What can hang from each mark:
tena: bubu duku lukog nifo sazof
nifo: bubu tena
duku: bubu
sazof: bubu duku nifo
bubu: sazof tena
lukog: bubu

Known rows, with every way that one mark hangs from another:
(sazof duku (nifo tena)): [ 1.156  0.432 -0.292  0.472  1.651 -2.471 -2.650 -0.510  0.252 -0.044
  0.029  1.301 -1.820  2.049  1.386  0.991 -0.662  1.000 -0.952  0.562
  0.517]
(lukog (bubu (tena sazof))): [ 1.097 -1.166 -0.849  0.122 -1.888 -2.691 -0.448 -1.543  0.540 -3.302
  0.865  0.754  0.175  2.359  1.335 -0.038  1.839  1.647 -0.014  1.559
 -0.091]
(bubu (tena duku lukog nifo sazof)): [-1.753 -1.573 -0.060  1.150  0.361  1.872  0.407 -0.303 -0.190  0.214
  0.378  0.228  1.398 -3.028 -2.092  0.707 -1.429 -0.100  0.542 -1.298
 -0.440]
(sazof (bubu (tena lukog nifo)) duku): [-0.109  1.520 -2.134 -1.556  2.049 -1.806  1.607 -1.684  2.528  1.046
  1.600  1.849 -0.644  0.159 -1.332  1.637 -1.072  1.967 -0.535  2.590
  2.449]
(sazof nifo): [ 0.443  0.404  0.476  1.303  0.605  0.115 -4.587 -1.077 -1.335 -1.163
 -0.241  0.125 -0.169 -0.370  2.722 -0.148  0.383 -0.851  0.382 -1.609
  1.239]
(duku (bubu sazof)): [-0.078  1.836 -0.120 -2.169 -0.623  0.140  0.279 -0.549 -1.064 -0.641
 -0.201 -1.360 -0.261  0.907  0.353 -1.245  1.684 -1.643  0.235 -0.935
  1.523]
(lukog (bubu (tena duku))): [ 0.696 -0.838 -1.294 -0.140 -1.643 -3.998  0.421 -2.781  1.883 -2.455
  0.710  1.643  0.276  2.211  0.136  0.165  2.039  1.109 -0.394  0.688
  0.228]
(bubu (tena duku lukog)): [-1.513 -0.455 -1.107  1.386  1.087 -1.613  0.804 -2.744  0.497  1.514
  0.934  2.199  1.500  0.285 -1.868  1.318 -0.814 -0.850  0.021 -0.477
  0.630]
(sazof duku): [ 0.408  1.478 -0.685 -0.593  0.054 -2.579  0.388 -3.371  0.265  1.378
  1.524  2.975 -0.233  3.265  1.067  0.110 -0.166  1.168 -0.523  0.448
  2.381]
(lukog (bubu (sazof duku) (tena nifo))): [ 0.066  0.509 -2.415 -1.381 -1.125 -2.506  0.405 -0.728  2.394 -2.556
 -0.037  0.520  0.907  2.994  0.222 -1.026  1.472  0.200  0.342  1.222
 -0.617]
(bubu (sazof (nifo tena))): [-0.342  1.302 -0.296  0.293  1.687  0.391 -2.658  0.958 -0.981 -1.266
 -1.633 -0.313  0.321  1.606  2.616 -0.674 -0.002 -1.024  0.679  0.275
 -1.276]
(tena (bubu sazof) lukog nifo): [-1.349  0.154  0.281 -0.162 -0.276  5.389 -0.088  4.584 -0.025  0.718
 -1.625 -2.596  2.970 -2.228 -1.582 -1.846 -0.292 -2.825  0.518 -2.626
 -0.350]
(nifo (bubu sazof) tena): [-0.138  1.147 -1.596  0.849  0.602 -1.705  0.741  1.073 -0.358 -0.184
 -0.382 -0.015  0.560  7.880  5.506 -1.593  0.497  1.170  0.153  1.590
 -3.376]
(duku (bubu sazof tena)): [-0.643  1.596 -1.506 -2.239  0.505 -0.918  0.222 -1.002 -0.164 -1.006
  0.052 -1.015 -0.004  1.125 -0.977 -0.245  1.370 -1.781  0.010 -0.561
  1.755]
(bubu (sazof nifo) (tena duku lukog)): [-1.510  0.096 -1.058  0.133  2.105 -0.571 -1.242 -0.954  0.579  0.453
 -0.983  0.445  0.556 -2.546 -2.364  1.001 -1.239 -2.608  0.982 -0.181
 -1.406]
(sazof (nifo bubu)): [ 0.740  0.375 -0.099  1.006 -0.085 -0.871 -4.229 -1.160 -0.983 -0.854
  0.200 -0.288 -0.744  1.136  4.357 -0.969  0.697 -0.351  0.570 -1.377
 -0.103]
(sazof (bubu tena) duku nifo): [ 1.510  1.218 -1.707 -2.372  2.961 -3.459 -2.229 -2.644  2.528 -0.778
  1.063  1.576 -3.461 -1.947 -0.563  2.858 -0.664  2.349 -0.926  2.747
  2.917]
(nifo (tena (sazof bubu duku))): [ 1.144 -0.110  0.321  0.027  1.274 -0.888  0.945  0.713 -0.523 -0.811
  0.282  1.037 -1.485  2.755  2.247  1.162 -0.530  4.015 -1.019  3.246
 -0.323]
(bubu (tena duku nifo)): [-1.962  0.045 -1.768  0.273  1.185 -0.151 -0.146 -2.138  1.208 -0.558
  0.230  1.286  1.677 -0.322 -0.825  0.395 -0.107  0.136 -0.119 -2.290
  1.256]
(tena (lukog (bubu (sazof duku))) nifo): [-1.032  0.029 -0.261  1.656 -1.974  2.218  0.596  2.416  0.520  0.131
 -0.435 -1.141  2.927  0.932  0.140 -2.532  0.230 -2.248  1.494 -0.819
 -1.764]
(duku (bubu (tena sazof))): [ 0.179  0.160 -0.362 -1.539 -0.371 -0.496 -0.039 -1.219 -1.088 -1.396
  0.896 -0.837 -0.857 -0.070 -0.728  0.413  1.186 -0.200 -0.414 -0.680
  2.481]
(duku bubu): [ 0.219  1.140  0.135 -1.071 -1.032 -0.410 -0.107 -1.275 -1.184 -0.457
  0.624 -0.771 -0.399  1.266  0.587 -0.774  1.910 -1.073 -0.350 -1.626
  2.778]
(sazof (bubu (tena lukog)) duku nifo): [ 1.185  0.875 -1.380 -1.430  2.788 -2.948 -1.812 -1.903  2.249  0.297
  1.177  1.349 -2.898 -2.391 -1.297  2.768 -1.253  1.279 -0.555  2.889
  2.234]
(sazof bubu): [ 0.563  1.655 -0.351 -0.835  1.103 -0.772 -0.138 -1.915  0.309 -0.639
  0.772  1.314 -0.503  0.852  2.508  0.577  0.774  2.346 -0.126  1.940
  2.484]

Rows:
[-0.211 -1.024 -0.379  1.033  1.068 -0.609 -1.425 -1.093 -0.658  0.331
  1.104  1.013 -0.072 -0.979 -0.989  1.654 -1.652 -0.118  0.323  0.941
  0.341] => (bubu (tena lukog (sazof duku nifo)))
[-0.069 -0.163  1.059 -0.519 -0.338  4.474 -0.724  1.584 -1.086 -2.250
 -0.159 -1.537 -0.209 -3.453  2.289 -0.705 -0.165  2.671  0.675 -0.031
  0.739] => (tena nifo (sazof bubu))
[-1.204 -0.976  0.698  1.144 -2.385  2.125  1.669  1.389  1.138  0.377
 -1.035 -1.026  2.106 -2.606 -1.887 -1.900  0.208 -1.912  1.204 -1.958
 -2.479] => (tena duku (lukog (bubu sazof)) nifo)
[ 0.239 -1.375  1.614 -0.594 -0.876  0.937  1.611 -0.193  0.457  2.303
 -0.230  0.457  0.257 -3.622 -3.800  0.838 -0.232 -0.690 -1.040 -1.770
  0.814] => (tena bubu duku lukog)
[-0.509  0.599 -0.805 -0.269 -0.045 -0.726  0.369 -1.047 -0.654  0.266
  0.926 -0.647  0.447  1.131 -1.475  0.214  1.035 -2.052 -0.238 -1.062
  2.289] => (duku (bubu (tena lukog)))
[-0.663 -1.781  2.555  0.327 -1.003  4.798  1.679  1.729 -0.437  0.665
 -0.284 -1.439 -0.348 -7.592 -1.959  0.125 -1.569  1.370  0.891 -0.396
 -1.170] => (tena duku lukog nifo (sazof bubu))
[ 2.646 -1.496  1.894 -3.035 -0.588  1.122 -2.404  0.623 -0.554 -1.526
 -0.119 -0.724 -3.262 -4.751 -1.024  1.284 -0.278  2.363 -1.389 -0.028
  1.941] => (tena bubu (sazof duku nifo))
[ 0.722 -1.142  1.428 -0.092 -0.106 -0.106  1.432  0.535 -1.136 -0.937
 -0.488 -0.191 -1.627  0.506  0.339  0.809  0.262  2.455 -1.144  0.432
 -0.855] => (nifo (tena (duku bubu) sazof))
[ 0.415  1.508 -2.032 -1.661  2.119 -3.387  1.768 -2.898  2.310  1.399
  2.027  2.797 -1.363  0.976 -1.251  2.295 -0.932  2.264 -0.778  3.708
  2.710] => (sazof (bubu (tena lukog)) duku)
[-0.215 -0.543  0.706  1.833  0.283 -0.573  1.998  0.909 -0.567  1.354
 -0.435  0.197  0.363  2.172 -0.646  0.485 -0.091 -0.205 -0.755 -0.125
 -1.143] => (nifo (tena (duku bubu) lukog))
[ 0.388 -1.773  1.868 -0.908 -1.554  5.297  0.537  3.950 -0.569  0.710
 -0.205 -2.111  0.354 -4.737 -2.756 -0.440 -1.371  0.318 -0.284 -1.356
  0.372] => (tena bubu lukog nifo (sazof duku))
[ 0.958 -0.350  0.621  0.232  0.315 -0.673  0.803  0.801 -1.285 -0.731
  0.220  0.354 -1.104  3.249  1.648  0.605 -0.188  2.604 -1.032  1.644
 -0.327] => (nifo (tena (sazof (duku bubu))))
[-0.511  0.730  0.277  0.592  1.421  0.557 -1.818  1.070 -0.793 -0.239
 -1.728 -0.354  0.286  0.152  1.194 -0.362 -0.456 -1.460  0.781  0.067
 -1.948] => (bubu (sazof (nifo (tena duku lukog))))
[-0.168  0.877 -1.342  1.402  0.440 -1.896  2.026  1.496  0.007  2.034
  0.158  0.237  0.635  7.467  3.546 -1.250 -0.691  0.278  0.303  2.317
 -3.992] => (nifo (bubu (sazof duku)) (tena lukog))
[-2.022 -0.188  0.250  1.253 -1.345  2.713  1.663  0.881  0.383  2.390
 -0.507 -1.085  2.001 -1.593 -0.101 -2.274 -0.812 -1.824  1.483 -2.647
 -2.944] => (tena duku lukog (nifo (bubu sazof)))
[ 0.231 -1.186  0.463  2.520 -0.461 -1.661  1.804  0.789  0.263  0.388
 -0.463  1.025  0.816  3.279  0.363  0.244  0.234  0.711 -0.607  0.963
 -2.363] => (nifo (tena duku (lukog bubu)))
[ 0.917 -1.484  2.353  1.360 -0.747  1.390 -1.703  0.412 -2.200  1.249
  0.751  0.125 -1.126 -3.100 -0.242  0.624 -1.913 -0.151  0.800  0.843
 -0.512] => (tena lukog (sazof duku nifo))
[-0.207  0.672  0.575 -2.321 -0.858 -0.874  1.489 -2.387  0.051  0.310
 -0.296  0.279 -1.153 -1.862 -1.645 -0.201  1.095 -0.400 -0.328 -1.659
  1.106] => (tena (duku (bubu sazof)))
[ 1.084 -2.085  2.151  2.037 -3.017  1.157  0.257  0.952 -2.063 -0.649
  0.748 -0.407  0.669 -0.474  0.918 -0.673  0.054  0.241  1.105  1.597
 -1.696] => (tena (lukog bubu) sazof)
[ 0.261 -1.172  1.177  0.865 -2.049 -0.882  0.853 -0.594  0.583  0.662
 -0.540  0.308  0.267 -2.069 -1.794 -0.390  0.285 -1.469  0.798 -0.019
 -2.125] => (tena duku (lukog (bubu (sazof nifo))))
[-0.460 -0.482  1.556  0.320 -1.477  0.071  2.116 -1.407 -0.601  2.561
  0.441  0.079 -0.028 -2.479 -3.064  0.085  0.130 -1.995  0.067 -1.753
  0.533] => (tena (duku bubu) lukog)
[ 0.325  1.354  0.029 -1.654  0.147  0.239 -1.260  0.832 -1.076 -1.294
 -1.014 -2.085 -1.099  0.185  0.390 -0.771  1.443 -1.880  0.003 -0.860
  0.636] => (duku (bubu (sazof (nifo tena))))
[ 1.494  0.216  0.342 -0.244  2.501 -1.073 -2.324  0.207  0.849 -1.635
 -0.884 -0.132 -2.872 -2.236  1.470  1.921  0.068  2.480 -0.856  1.676
  0.328] => (sazof bubu (nifo (tena duku)))
[-0.907 -1.484  0.907  1.873 -2.709  1.805  1.442  0.904  1.102  0.470
 -0.411 -0.599  2.027 -2.349 -1.707 -1.581  0.354 -1.374  0.790 -2.384
 -1.734] => (tena duku (lukog bubu) nifo)
[-0.947  0.354 -0.027 -0.944 -0.282  4.395  0.601  3.911  0.764  1.390
 -1.281 -1.918  2.246 -2.072 -2.473 -1.502 -0.696 -2.331  0.234 -2.021
  0.001] => (tena (bubu (sazof duku)) lukog nifo)
[ 0.114 -0.061  0.268  0.355  0.496 -1.480  1.361 -0.154 -0.100 -0.123
 -0.466  0.480 -0.541  2.626  0.458  0.450  0.707  1.262 -1.338 -0.266
 -0.119] => (nifo (tena (duku bubu)))
[ 1.553 -0.917  0.740 -0.700  0.571 -0.101  0.652  1.868 -0.480 -0.932
 -0.315  0.324 -1.182  2.224  0.756  1.022 -0.222  3.300 -1.798  1.518
  0.069] => (nifo (tena bubu (sazof duku)))
[-0.905  1.313 -1.119 -1.357  0.320 -0.234  0.637 -0.220 -0.506  0.101
  0.119 -1.262  0.495  0.778 -1.676 -0.300  0.780 -2.741  0.359 -0.367
  1.040] => (duku (bubu sazof (tena lukog)))
[-1.736  0.832 -0.748  1.813 -0.910  2.790  0.512  1.962 -0.353  2.149
  0.120 -1.225  2.881  1.986  1.948 -2.826 -0.742 -2.242  1.760 -1.577
 -2.080] => (tena lukog (nifo (bubu (sazof duku))))
[-0.174  0.168  0.531 -0.436 -0.161  2.174  0.320  2.065 -0.496  1.429
 -0.853 -0.685  1.697 -0.531 -1.468 -0.454 -0.115 -2.186  0.054 -0.449
  0.102] => (tena (bubu sazof) lukog)
[ 0.588 -0.797  0.445  2.304  0.488 -1.011 -2.380  0.669 -0.544  0.279
 -0.515 -0.562 -0.801  1.186  2.719 -0.102 -0.258 -0.200  0.045 -0.659
 -2.473] => (sazof (nifo bubu (tena duku lukog)))
